Known rows, with every step that occurs:
petu tuzo dizif nuva: [-12 -15  -4  19 -21  -2 -12   1  42 -31  -2  16  -5 -18  39 -14 -10  -1
  39  -4   0  30   5  -9]
fazimub solun nuva: [ 28 -13  56  20   4   4   7  -3  16  12   0   6  -7  61 -10  -5 -12  18
   4  22  -9 -19   5  20]
tuzo petu fazimub solun nuva dizif: [ 35   0  16 -56   0 -11  -6   8  -9 -33  17   3   2  14  43   2 -11  -1
 -24   4 -25 -62 -21  -5]
solun fazimub petu tuzo dizif nuva: [  0 -17  32 -59  40  18 -13   2  -3  -7  -2  26 -38 -30  33  -6  -9  23
  28  17   1 -24  19   1]
tuzo petu fazimub solun ruke: [ 26 -10   0 -72  -8  -4  19  -3 -18 -23   2   8  -2  -1  41  17   0   7
 -39   3 -25 -39  -9  -4]
fudo duvi tuzo dizif: [-37  14 -11  50  -4  12 -19  -6 -10 -26  26 -12  33 -15 -28 -15  18 -13
  18 -12  42  -4 -18 -10]
nuva solun fudo duvi tuzo petu fazimub: [-27   9 -42   5  -9  -9  -2  13  -8  43   3 -31  -5   2 -29  12  -4 -67
 -42   2 -25  -7   2   0]
dizif nuva solun fazimub petu tuzo duvi fudo: [ -8  -5  -3  20  20 -12   5  22  12  12 -35  -7   0   9 -22   6 -28   3
  23 -49   4  -1  24 -10]
solun nuva: [  8   5  27  22  14 -34 -19 -11  24  55  16  -2  -6   7  -6 -17  21  19
  10  36  13 -16  -4  10]
nuva solun fudo: [-10   5 -22  19 -15 -10  10  11   6  75   0 -23 -15   6 -24  12 -14 -64
 -41  21 -31  25  -3   4]
fazimub petu tuzo: [ 22  -3 -20 -14  35  20  11 -14 -10 -35 -20  27  18 -25  18  20   6  34
   6   1  -3 -11  19   0]
dizif nuva solun fudo duvi tuzo: [-21   4  -7  78  -7 -32  -8  20   9  57  -9 -26   0  -4 -56  -4 -18 -17
  10 -39  15  38  -5 -25]
tuzo dizif nuva solun ruke: [  0   0  25  19 -34 -25  15  16  31  13  20   5 -30  14  19 -17 -15 -26
  16 -13  23  11 -30 -35]
dizif nuva solun fazimub petu: [  8  -2  18  26  26 -17  10  11  -1  45  -7 -11  -6   0 -13  -3 -27  10
   7 -29  11  15   3 -17]
fudo duvi tuzo dizif nuva: [-37  12  -4  65  -2   2 -21   0  -4 -24  22 -14  29 -17 -35 -19  12  -3
  29 -28  50   2 -20 -19]
tuzo dizif: [  5   4  41   3 -30  -7  -6   4  28 -10  36  14  -9 -10  34 -19  -3 -36
   6  21  23   1 -40 -15]
tuzo petu: [ 28  -4  -7 -16  -2 -28 -11   4 -28  23  11  -3  21 -20  30  26  18  10
  -8  -6   9 -17 -17  -5]
petu tuzo solun nuva dizif: [  5  -9 -34  -1 -18  23  -8 -15  26 -22 -12   2   9  22  38   0  15  17
   9  12 -21  18  11  26]
fazimub petu tuzo duvi: [ 10  -1 -36 -23  38  12  14 -13  -6 -62 -25  25  24 -14  12  24  13  31
   8 -14  -5 -35  23  -3]
ruke solun fazimub petu: [ 28  10  29 -68  17  -2  11 -16 -33  -8  10  10 -25  -7  16 -11   8  43
  -5  48 -19  14  16  36]
duvi tuzo petu fazimub: [  0   9 -14 -24 -28 -22 -25   2 -28   4  -7  19  51  -6   9  24  22 -19
  20 -19  16  -7   4  -9]
nuva solun: [  6  11 -22  24  -3   2  30  -7  -5  44   6 -21  27  22   1  11 -12 -39
 -36   7 -15  22  -2   6]
petu fazimub solun fudo duvi tuzo dizif nuva: [-19  -1  44 -19 -18  17  -1   6  32 -49   5   7 -17  -6 -15 -28 -31 -39
 -29   7 -19 -10 -17  -9]

Rows:
[ -2 -16  21  21 -15  13 -10  20 -11   3  -7  -7 -18  25 -41  13 -10 -13
  -5   1 -15 -11  -1   7]	fazimub solun fudo duvi tuzo petu
[ -9   2  -8  13 -58  -1 -25   6  -9  38 -20  12  29  15 -27  27  34 -30
  16 -10  22  44   0   8]	duvi tuzo solun fudo
[  2  -5 -17  -1  27   7   0   8   8 -37 -10  15 -21 -15   5   7  -6   5
  15 -14   3 -27  12 -18]	fazimub petu tuzo dizif nuva solun fudo duvi
[-22 -19 -47   5 -21  33  -8 -13  20 -15 -20 -10  -3 -17  10   9  18   0
 -16  11 -23  41  16  27]	petu tuzo solun fudo duvi
[-23   6 -15  20  15   3 -20  -6 -22 -26  12 -16  33   5 -26  -2  19  10
   7 -18  22 -41   2   1]	fudo duvi tuzo petu fazimub solun nuva
[ -2   6 -51  -4 -17   5  58 -14 -14  56  -6 -14  -5  29   2  16   3 -19
 -43  16 -27  21   3  -1]	nuva solun ruke
[ 12   8   7 -74  11   3   6  -5 -21 -41 -19  14 -19   2   8  -2   7  36
  10  28 -27  -3  37  44]	ruke solun fazimub petu tuzo duvi fudo
[  9   2  40 -38  -2  34  29 -19  20 -52   6  10  16  -3  15 -19 -32 -18
 -58  25 -33  -3 -14   8]	petu fazimub solun
[ 22   5  14 -72  17   4   9 -17 -29 -20   1  14 -26  -7  25  -9   7  47
   3  47 -29  18  29  41]	ruke solun fazimub petu tuzo
[ 11 -14  21 -42 -13  36   5 -16  -5  20   4  -5  -2   5  28   7  19   6
 -32  18   6  23  -8  32]	tuzo solun fazimub
[ 34   0 -20 -23  23  25   4  -9  -3 -47 -15  22   7  12  28  16  11  37
   9  -2  -5 -29   9   4]	fazimub petu tuzo solun nuva dizif
[ 22   2  32 -64   9 -10   3  -6 -14 -27   6  17 -40  -4  29 -19   0  44
  22  32 -14  15  23  26]	ruke solun fazimub petu tuzo dizif nuva
[ -6  -7  -9  17  27 -16  10  10   7  14 -20  -9  -1   7  -8   2 -21  12
  17 -41   0   3  20 -14]	dizif nuva solun fazimub petu tuzo duvi
[-38   2  -6  38   2  -2 -24   6   9  39  14 -27 -34 -59 -57 -14   7 -22
 -35  30  -7  16 -26  -2]	solun fudo duvi
[ 17  22  20  25   8 -19 -23   3  21  22  30  -5 -12  21   1 -32  -2  10
  16  34  -5 -31 -34  -5]	solun nuva dizif
[  1   0 -13  48  -9 -25  35   3   6  53 -12 -14  -6   9 -21  -1 -15  15
  -4 -29   5  41  -7 -26]	dizif nuva solun ruke
[ 11  -8 -30 -15  26  32   4 -11  -8 -40 -21  11   0 -19   3  22  18  29
 -11  -5  -2 -13  16   7]	fazimub petu tuzo solun fudo duvi
[-14   1  30  43 -23 -25 -11  25  37  11  28 -11 -34  -2  -3 -26 -20 -43
  12 -15  25   4 -34 -33]	tuzo dizif nuva solun fudo duvi
[-32   8 -43  36 -10  28   6 -20 -26 -12   2 -19  35  -1 -36   3  38  16
  -8 -17  32  14  -8   4]	fudo duvi tuzo solun ruke
[  1  -8   3  23  26 -11   8   9   5  33 -16  -7  -6   0  -4  -1 -28  13
  15 -29   2  19  16 -12]	dizif nuva solun fazimub petu tuzo
[ -7   6  25   7 -26 -19 -23  21  -4  15  -1  28  12  23  -1   6   2 -31
  66 -30  43  -1   4 -24]	duvi tuzo dizif nuva solun fazimub petu
[-22   6 -21  20   9  15 -12  -6 -30 -38  11 -17  43  -6 -25   2  13   4
  -2 -24  19 -25  -4  -2]	fudo duvi tuzo petu fazimub solun
